Each row comes from the steps of one path. Every step used is in the known rows, and no mark comes twice. Write the path behind each row, first mark first.
Known rows:
U/R: [ 20.7   5.4  30.1  23.9  -5.3   1.8  -3.5  -2.6  17.1   2.9 -23.3  10.1
  -8.8 -20.2 -24.5   5.2  -5.1 -14.0 -15.3  20.4 -10.1 -10.9  24.8 -15.8
 -38.8 -29.5  -6.2  16.8]
N/U/R: [ 12.2  14.4  21.5  42.5 -13.5  -6.8  -6.1 -12.0  -2.1  -3.4 -16.4  51.8
 -23.7  10.9  -3.2  31.2 -27.4  -3.1 -13.9  -3.6 -25.2 -18.2  16.1 -12.3
 -30.3 -33.3 -28.7  -2.0]
N/U/L: [ 21.3  -6.0 -23.3  31.0   9.3   2.8   5.8  -6.5  -5.5 -10.2  10.1  19.2
 -22.3  40.9  13.3   9.8 -38.6  22.9  42.3   1.7 -20.4 -40.4  -4.4   4.6
 -15.8  -3.7 -16.3   3.3]
A/S: [  3.0  11.6 -34.3   2.6 -25.7  12.0 -36.5  12.6  31.9 -12.7   7.7  18.4
 -17.9 -12.6   4.3  -7.5  31.9  -4.5  -2.4  -0.6  16.8 -34.0 -21.0  10.1
  12.1   4.9  -1.7 -11.1]
S/L: [ 30.3 -24.5  -4.1   7.1  -0.1  23.6  24.1 -18.4   3.1   7.8  15.6  -3.4
  -7.1  -3.8   4.6 -14.7   6.8   3.0  50.7  31.7  -9.1 -15.4  15.8  -9.7
  -1.8  31.7 -11.1  12.0]
J/L/U/N: [ -0.8 -29.4 -22.4  -4.2  43.7   1.7  38.6  14.8  26.5 -13.5 -21.3 -22.3
  29.1   9.6  55.3   3.2  14.8  -3.6  59.2  -2.1  22.1 -34.8   5.2  -1.9
 -55.3  -8.4  41.7  34.5]
L/U/Z: [ 10.7  -6.2 -10.6  -4.4   8.2 -31.8   5.9 -19.8  19.1 -18.1 -35.5  -9.2
  16.7  20.8   6.3  -0.8   4.3 -51.9   9.7 -15.8  25.7 -12.6  -0.1 -16.4
 -37.9 -27.0  -2.5 -11.8]
S/N/U: [ -3.6  -7.5   6.3   0.6   7.2  -7.8  -6.8 -28.2  21.6  -7.3 -30.2  45.6
 -12.1   4.7  32.0  17.3  28.8  -1.3   8.5  14.3 -23.3  14.4  10.1  12.7
 -24.3  16.0 -44.2 -16.2]
A/S/L/U/R/Y: [ 33.3  -9.8 -30.5  32.6 -17.7  18.3  -5.7 -14.9  38.3 -20.4 -18.3  39.8
 -26.3 -35.3   7.5 -26.1  46.0 -37.1  33.8  13.9  15.1 -73.1   2.5 -42.0
 -36.2 -18.9 -14.1  16.6]
L/Y/N: [ -3.8  -3.4  22.1 -27.3  27.7 -18.5  30.5   7.7  20.1   4.9  -3.8   2.2
   4.0 -28.2   8.5 -45.1  -6.2 -54.8  -2.3   2.2  18.2   1.3  23.1  11.2
 -38.8  -8.6  29.2  15.0]
S/N: [  1.2 -14.1  13.0 -15.2  13.1   1.4  -3.8 -20.2  35.8  -2.1 -29.3   6.6
  -2.6 -20.6  17.0 -10.2  50.2  -9.8  12.3  38.2  -8.9  23.1  15.7   9.4
 -29.1  24.3 -21.8  -2.0]
U/L/Y/Z: [ 50.7 -19.8   6.5 -19.9  38.0 -19.4  39.8  -0.3  34.5 -13.3  -4.9 -33.3
  -9.0  -9.5 -22.3 -48.1 -15.1 -19.3  43.7   9.6   6.6 -58.9  17.2 -19.3
 -51.6  -6.6  37.6  25.5]
S/R/Y/N/U/L: [ 17.2  19.4  18.1  44.2   6.1  34.4  28.1 -29.3   6.2  -6.7 -12.2  54.6
 -29.5 -22.9  35.7 -27.9 -25.5   9.1   6.2  40.7   4.7 -37.4  63.7  -8.1
 -66.0 -32.6 -52.1  12.1]
L/Y/Z: [ 18.1  -7.8  25.9 -35.6  18.4 -32.7  33.2  -0.6  22.7  -4.9 -13.6  -5.0
   2.9 -20.8 -17.7 -29.2   0.6 -40.2  -6.2 -19.3  15.2 -26.8  20.9 -21.5
 -28.7 -17.4  33.4   1.5]
L/U/N: [  7.4 -18.2 -18.5  -0.9  39.4 -28.4  16.7  -2.7  22.5 -28.2 -36.5 -21.6
  19.6   3.6  12.0  -3.0  29.0 -26.8  33.6   4.7  11.9  -7.6   4.8  18.3
 -50.4 -25.2   8.5   4.7]
R/S/L: [ 22.2 -15.8 -31.9  22.0 -19.8  51.0   6.2 -17.4  -2.6  19.9  31.5  33.4
 -19.4 -12.1  34.1 -20.3  37.3   5.2  34.8  43.9 -14.0 -58.1  28.8  -3.0
  22.4  28.4 -24.7  41.7]
A/S/R: [ 11.1  15.9  -7.4  13.4 -27.7  24.5 -30.7   0.1  21.0  10.9  -3.2  29.8
 -33.7 -39.4  34.5  -4.9  39.9  -1.2 -13.2  14.1  12.0 -28.7  13.6  14.7
  -4.7 -12.5 -26.8   3.5]
Y/Z: [ 22.8  -3.3  24.5 -14.1   6.2  -2.1   8.1 -13.9  20.8 -28.2  -5.5  -7.3
   7.7   2.6 -36.3  -4.8  -1.3   8.3  -9.9   1.8  12.6 -36.0  33.5  -3.1
 -18.0   0.1   3.2 -13.8]
P/N/U: [  4.9  -2.2   6.2  26.0  32.7  -7.8  -9.9 -37.2   3.2  -0.9  15.6  31.2
  -0.6  30.9  29.1  17.8 -24.0  11.2 -13.3 -27.9   4.5 -43.3  -2.5  10.1
  26.6 -23.1 -36.1 -20.7]
R/S/L/U: [ 17.9 -32.9 -40.2  15.6  -0.3  29.7  13.1 -15.4 -15.7  16.0  17.6  27.7
  -5.8   2.8  53.1 -12.4  49.7 -16.5  46.2  18.4  -7.2 -70.2  21.2   2.4
   6.0  18.2 -18.6  45.3]
Y/N: [ -3.2   0.0  21.5  -7.3  12.1  10.9   5.0  -3.9  22.0 -12.5   4.1   3.2
  10.5   1.5  -3.0 -24.0  -8.9  -9.4  -8.5  28.6  21.2  -6.6  40.4  36.2
 -28.8   8.1  -3.1  -2.9]
N/U/R/Y: [  7.1  27.4  13.3  52.5 -23.6   2.0   5.5 -21.2  -0.5 -14.5 -27.1  75.5
 -28.0  -9.5  -4.1  16.9 -22.6  -2.6 -24.4  -6.2 -14.3 -26.2  16.7 -51.4
 -36.0 -56.2 -35.6  -3.3]
L/Y/N/U: [ -8.0  -1.5  18.3 -15.2  19.3 -25.6  26.8  -2.2   8.1   1.1  -0.9  33.6
  -3.7  -1.8  25.9 -21.7 -23.1 -49.5  -7.0 -13.6   7.8  -9.2  17.7  14.3
 -31.6 -15.1   7.2   3.5]
N/U: [ -7.1   4.3  -4.4  15.8  -7.3  -6.1  -3.2  -7.6 -18.0  -4.5   0.9  44.5
  -9.1  30.8  18.4  28.9 -22.8   7.7  -2.1 -21.4 -18.1 -12.0  -6.1   2.0
   7.1 -10.0 -25.4 -17.4]
P/N/U/R/Y: [ 17.5  19.1  26.1  56.5  18.4  -1.9  -0.8 -47.0  19.8 -10.4 -13.6  61.7
 -18.0  -8.7   6.3   9.2 -25.0   2.0 -32.3 -13.9   6.9 -57.8  16.3 -34.3
 -10.3 -65.6 -46.3  -8.5]
N/U/L/Y/Z: [ 36.0 -10.9  -1.6   0.6  25.6 -25.1  31.5  -7.4  15.6 -15.8  -1.6  15.0
 -17.0  23.0  -2.0 -13.8 -38.7 -12.3  37.2 -16.8 -12.3 -62.4  11.9 -14.1
 -39.3 -13.5  11.0   7.2]
P/N/U/R/S/Z: [ 18.6  -3.0  17.9  36.4  -7.1   7.1 -19.5 -59.0  27.3  27.4  -5.1  63.9
 -35.3  -7.7  37.4  26.2  19.9 -16.3 -25.7  21.4  -0.2 -68.2  34.3  -5.0
   5.3 -44.9 -81.9  -0.1]
J/L/Y: [ -9.9 -19.9  -3.2 -24.2  23.2   0.8  48.3  28.2   5.2  28.0   2.4  -1.1
   8.0 -21.8  55.3 -13.6  -8.2 -24.0  29.5 -26.8  13.3 -20.4 -12.1 -34.5
 -25.2  -0.7  64.0  45.5]

Which path is each row?
[ 13.4  23.7  40.4  34.4  -6.5  21.1  11.9 -18.1  38.0 -24.6 -30.1  37.9
 -13.2 -46.7 -29.6 -30.3 -11.1 -18.5 -32.6  43.2  16.1 -22.2  55.2 -29.9
 -68.4 -44.1 -17.4  12.7]	U/R/Y/N
[  7.0  18.0  18.0  39.4 -12.8  28.3 -13.3 -12.9  17.6  -6.1   2.7  74.1
 -16.9   5.3  12.1  -0.9 -12.1  -7.5 -27.2  36.1  -6.4 -59.3  65.2  31.6
 -36.9 -22.9 -42.6  14.8]	Y/N/U/R/S
[ -2.9  -4.6  12.2  12.8   9.5  27.6  34.8  15.7  19.0  27.5   7.3  63.8
  -9.0 -20.7  70.1 -15.4 -13.3 -31.1   4.7   8.0   6.4 -74.3  45.2  -9.8
 -53.5 -17.9  26.6  65.6]	J/L/Y/N/U/R/S
[ 23.3  24.1  35.5  43.6 -17.8  -1.0  11.6 -32.8  13.9 -35.7 -33.2  69.2
 -20.2  -5.3 -28.4  12.5 -27.5   6.7 -34.0  -5.5  -5.2 -54.1  41.7 -54.5
 -47.4 -57.8 -37.3 -13.5]	N/U/R/Y/Z
[ 16.9  -7.8 -35.7  26.0  -1.4  29.3 -13.5 -27.4  27.7   1.0  -4.3  56.4
 -31.7   7.3  55.2  -4.3  44.1  14.3  35.7  48.4 -31.9 -54.6  28.0  19.1
 -13.6  19.9 -48.5  31.7]	R/S/N/U/L
[ 27.8  21.1   7.4  20.7 -28.4  10.7 -31.3 -38.1  83.3 -48.6 -52.4  82.2
 -42.6 -36.3 -12.4  -7.6  53.9  -8.0 -18.8  26.7   5.5 -64.0  33.6 -25.8
 -54.1 -17.6 -46.2 -22.6]	A/S/N/U/R/Y/Z
[ 16.8  13.2   5.3  23.6  14.4 -16.5  -6.8 -53.4  33.3 -10.6  -7.2  28.6
   1.6  31.2  13.3  10.8 -36.2  -8.9 -16.0 -12.7  20.5 -37.1   9.2  -8.1
   7.2 -37.6 -40.0 -39.3]	P/N/U/Z
[ 35.4 -24.1 -53.5  12.4   5.3  11.7  -3.1  -7.4  52.4 -26.4 -10.4  -2.5
 -12.2 -14.6  20.0 -24.4  57.1 -24.6  66.3  27.0  18.2 -57.0   1.1  17.9
 -26.7   9.4  -5.3   8.6]	A/S/L/U/N
[-16.1  25.1   7.0  22.1  -4.5  15.3  15.4 -24.6   9.4 -31.8  -9.1  68.5
  -8.5   1.6   7.7 -17.1 -24.2  -2.4 -20.7   0.9  18.1 -23.5  28.1 -12.0
 -28.4 -27.9 -32.3 -20.3]	R/Y/N/U
[ 15.9  -3.8   1.0  21.5  21.4  15.1   8.2 -11.6  21.1 -22.4  10.2  22.0
  -9.0  40.5   6.0 -17.3 -47.5  10.3  32.0  30.6   3.4 -47.0  34.5  38.7
 -40.6   7.4 -18.5  -2.1]	Y/N/U/L
[ 35.2 -14.1 -46.6   4.5 -21.2   4.6 -13.9 -19.6  47.3 -20.8 -10.0   7.8
 -10.6   0.9  13.3 -23.6  40.1 -46.7  50.7  14.2  29.1 -58.2  -1.9 -13.0
 -19.3  11.8 -11.0  -6.3]	A/S/L/U/Z
[ 26.3  -1.8  16.1  47.4 -11.9  44.8   4.3 -29.3  20.0  -1.4  12.6  73.5
 -26.4   1.6  15.6  -9.7  -8.7  -7.9   9.2  57.6 -13.0 -68.4  75.6  25.0
 -35.8   1.1 -51.9  26.3]	Y/N/U/R/S/L
[ 30.1  -5.9  -0.3  39.8 -17.5  14.1  19.2 -14.0  -3.5  26.4   5.6  76.2
 -39.9 -19.3  37.1  -2.7   4.0 -32.0  16.4  15.4 -33.0 -60.1  34.2 -28.5
 -20.0 -26.1 -28.8  47.1]	N/U/R/S/L/Y
[ 21.1 -12.0 -19.4  11.7  21.8 -22.6  28.5   0.7  -3.2   4.1   4.7  15.5
 -25.1  21.5  25.5  -8.7 -35.6 -16.1  44.8 -14.3 -21.0 -36.2 -14.5  -9.7
 -26.6 -15.9  10.6  18.5]	N/U/L/Y
[ 40.5 -13.7   4.2  25.4 -13.0  25.9  21.9 -11.4  14.5  36.7   0.5  36.3
 -37.5 -55.0  19.4 -29.8  31.1 -43.6  18.1  46.8 -22.2 -56.4  44.1 -29.3
 -26.0 -19.2  -3.5  67.0]	U/R/S/L/Y
[ 11.7   0.8  25.1  23.3  19.2 -10.0  16.0 -16.4  19.4 -25.6 -43.9  29.1
   8.2 -21.0  -3.8 -21.0   4.3 -46.9 -15.9   9.5  23.4 -36.7  37.1 -21.3
 -81.3 -54.9  -7.2  15.8]	L/U/R/Y/N
[ 15.1  23.3  22.8  36.3 -16.4  11.8   9.6 -15.5  18.8 -10.4 -31.5  35.7
 -18.5 -45.0 -25.6 -12.0  -3.4 -11.4 -25.5  18.6   2.0 -17.9  24.6 -58.0
 -44.5 -51.5 -13.6  15.9]	U/R/Y
[ 41.5 -36.1   9.6  24.1  17.5  -1.7  25.4 -17.9   2.2   3.3 -18.5   0.0
  -1.2  -3.9   3.6  -4.9  15.8 -36.4  49.3  22.1  -8.8 -37.1  30.5 -16.1
 -51.0  -4.9  -5.9  29.0]	S/L/U/R
[ 31.0 -19.4 -15.7  -6.4  31.0 -15.2  32.6  13.7  17.5   9.6   2.5 -27.6
 -15.7 -13.2   6.6 -41.0 -12.9 -30.0  51.6   8.6  -6.4 -26.4 -10.2 -13.6
 -35.7  -6.4  36.1  37.1]	U/L/Y
[  6.5   6.7  40.0   4.8  16.3 -23.5  24.2  -2.0  19.9   4.0 -16.2  43.9
 -13.7 -19.7   7.0 -19.5 -28.9 -59.2 -16.3   0.6  -1.6 -15.3  36.6   4.6
 -61.0 -35.8   3.9  16.3]	L/Y/N/U/R
[ 23.6  -3.3 -18.4  12.0 -18.4  25.4  29.2 -36.2  27.8  12.5  14.5  60.1
 -27.7  -9.5  46.0 -42.3   9.1 -50.5  29.1  42.0   5.0 -61.5  54.7  -5.0
 -19.3   0.1 -28.0  26.2]	R/S/L/Y/N/U/Z
[ 22.9   0.9  13.6  25.6 -11.2  27.0 -17.4 -20.5  43.5  12.8 -30.4  48.2
 -25.3 -46.7  16.7  -6.6  63.9 -13.2 -13.4  69.4 -24.9 -28.8  53.1  -1.6
 -38.2 -11.9 -34.1  40.0]	U/R/S/N
[  3.9  22.2  20.0  26.3 -16.5  22.6  22.0 -21.6  -9.8  16.4 -23.9  41.9
 -19.5 -56.5  33.5 -11.9  10.5   0.1 -21.8  16.3   3.7   0.3  36.3 -40.1
 -27.5 -41.4 -37.0  13.7]	S/R/Y
[  5.9  12.0 -19.4  14.5 -29.6  17.7 -18.0 -43.8  40.4  -3.0 -26.0  74.0
 -25.3  -1.5  47.7   3.3  48.7 -12.5  -0.2  41.5 -14.0 -26.6  35.9   1.0
 -11.4   1.1 -59.8   0.5]	R/S/N/U/Z
[ 11.8 -15.0 -15.6  10.9  -2.4  29.6  28.2 -17.8   1.1  23.1  30.3  63.9
 -24.9 -11.0  57.0 -34.4  15.5 -33.1  31.9  32.0  -9.3 -63.4  45.6  10.2
  -3.6  12.4 -21.6  43.8]	R/S/L/Y/N/U
[  8.3  -0.6 -21.9 -11.9 -12.0  10.9 -42.2  -9.0  66.1 -10.6 -24.3  24.6
 -23.1 -29.6  20.5 -15.5  73.8 -11.2  10.0  29.7   9.7 -11.6  -4.5  18.0
 -10.3  27.5 -18.9  -9.5]	A/S/N
[ -3.1  36.6  -1.8  35.2 -32.3  33.9 -18.1 -19.4  30.3 -11.0 -10.2  88.3
 -37.9 -37.8  43.2 -15.0  18.6  -3.6 -29.4  15.7  23.2 -48.1  37.0   3.6
 -29.1 -31.8 -55.8 -14.5]	A/S/R/Y/N/U
[ 15.0 -14.9 -33.1   8.1  11.1  10.1   9.1 -17.1  26.4  16.2 -10.2  57.2
 -37.5 -17.1  67.2 -23.2  47.2 -20.0  39.0  36.7 -31.3 -50.5  18.9   5.8
 -22.3   5.6 -27.3  46.6]	R/S/N/U/L/Y
[ 10.5  15.5  -2.6  50.5 -30.4  16.5 -16.6  -9.7  -3.2   7.5  -1.8  74.6
 -29.9   3.6  21.1  28.5  -3.6   3.0 -24.1  11.8 -30.9 -56.5  27.7  -7.3
  -7.8 -37.6 -40.7  26.0]	N/U/R/S
[-10.7 -15.9  14.8 -29.6  33.5   7.3  49.8  24.0  23.5  16.1   9.5  -0.1
  15.8 -19.2  49.6 -35.0 -17.8 -32.9  25.6  -3.3  31.5 -26.4  18.7  -5.6
 -47.2  11.2  60.2  43.0]	J/L/Y/N
[ 44.8  -4.3  16.8  31.4 -13.4  10.8  25.9 -24.9  14.6   9.6  -1.6  71.0
 -37.0 -18.9  10.1  -4.4   3.7 -25.7   9.9  17.8 -25.8 -90.6  59.8 -29.8
 -30.9 -25.5 -22.1  35.9]	N/U/R/S/L/Y/Z
[ 21.5 -23.1  -4.2  -3.0  31.6 -20.7  22.1 -19.4  33.5   2.6 -27.7  21.6
 -26.4  -4.3  36.4 -14.6  18.4 -24.8  50.9  27.5 -26.4  -4.9   3.2   0.7
 -52.5   8.9 -12.9  15.1]	S/N/U/L/Y
[ 18.4  -9.2 -25.0   0.0  -7.7  10.9   2.6  -5.8  38.9  -3.4  20.4  50.5
 -30.3 -15.2  31.0 -37.8  16.1 -41.3  38.3  12.6  13.5 -55.1  10.6  10.7
 -13.0  22.2  -5.5   4.1]	A/S/L/Y/N/U
[-11.3 -35.3 -15.6  -7.1  32.2  -0.8  29.2  22.5  -6.4   5.4  -5.2  -7.2
  27.4  21.4  61.6  11.7  -0.1  -7.5  40.6 -34.8  18.7 -43.2 -14.6 -12.3
 -30.9   3.7  40.6  33.5]	J/L/U
[ 38.8 -10.2  18.7  24.0  -0.8  35.0  24.8 -11.9  33.0  22.5   3.2  40.3
 -28.2 -54.0  17.3 -43.6  21.7 -49.2  16.2  68.8  -3.8 -63.2  70.1  -5.4
 -45.4  -8.3  -9.1  64.0]	U/R/S/L/Y/N
[ 38.9 -25.3   9.5 -12.8  36.7 -22.7  27.2 -28.7  51.6 -16.1 -35.9  15.3
 -21.4  -0.6  13.2 -21.1  16.7 -17.5  44.4  26.4 -18.9 -33.3  29.9  -1.2
 -61.3  10.3 -11.3   3.3]	S/N/U/L/Y/Z
[  2.3  -2.4  28.7  -3.7 -14.0  -7.9  17.0 -25.0  27.7  27.6 -13.5  68.0
 -37.4 -34.6  36.4 -14.8  20.5 -76.5 -16.3  34.6   4.7 -31.6  55.7  -0.4
 -51.9 -33.7 -34.5  24.1]	L/Y/N/U/R/S/Z
[  3.7   4.0  29.7  21.6 -32.7  22.8 -13.2 -35.2  31.4   6.0  -9.2  75.7
 -33.4  -4.8  19.3   8.0  16.9 -29.1 -20.5  57.0   0.8 -42.8  71.8  20.7
 -43.2 -17.6 -70.5   5.5]	Y/N/U/R/S/Z
[  4.4  -4.3 -21.9 -19.6 -49.4   3.7 -39.7 -15.9  48.3   7.2  -8.4  18.2
 -38.3 -23.8  11.4   1.9  65.3 -29.2   6.2  24.1  23.1 -16.2 -10.1  -4.0
   3.4  10.6 -37.7 -22.7]	A/S/Z
[ 31.5  -7.1 -14.4  30.4  -7.7  25.1  -4.1 -16.7  52.8 -29.5 -15.8  41.6
 -19.7 -32.2   1.9 -40.7  39.0 -43.0  27.7  33.6  34.2 -81.5  31.5 -15.7
 -55.6  -9.3 -19.1  16.6]	A/S/L/U/R/Y/N
[ 29.7 -20.9 -40.6  20.0 -13.2  24.4  11.5 -33.8  12.3   3.4   1.6  24.9
  -4.1   4.6  40.4 -21.2  40.8 -33.9  44.3  30.3   7.2 -70.1  30.0 -16.4
  -8.9   5.9 -24.2  33.5]	R/S/L/U/Z
[ -4.6  25.7  33.3  34.9  -8.1  26.9  20.7 -31.5  -4.8   0.0 -19.8  74.9
 -19.9 -33.5  41.5 -15.0 -11.5   0.8 -31.2  19.9  10.1 -14.2  63.3  -7.6
 -46.9 -40.1 -56.6  -0.9]	S/R/Y/N/U
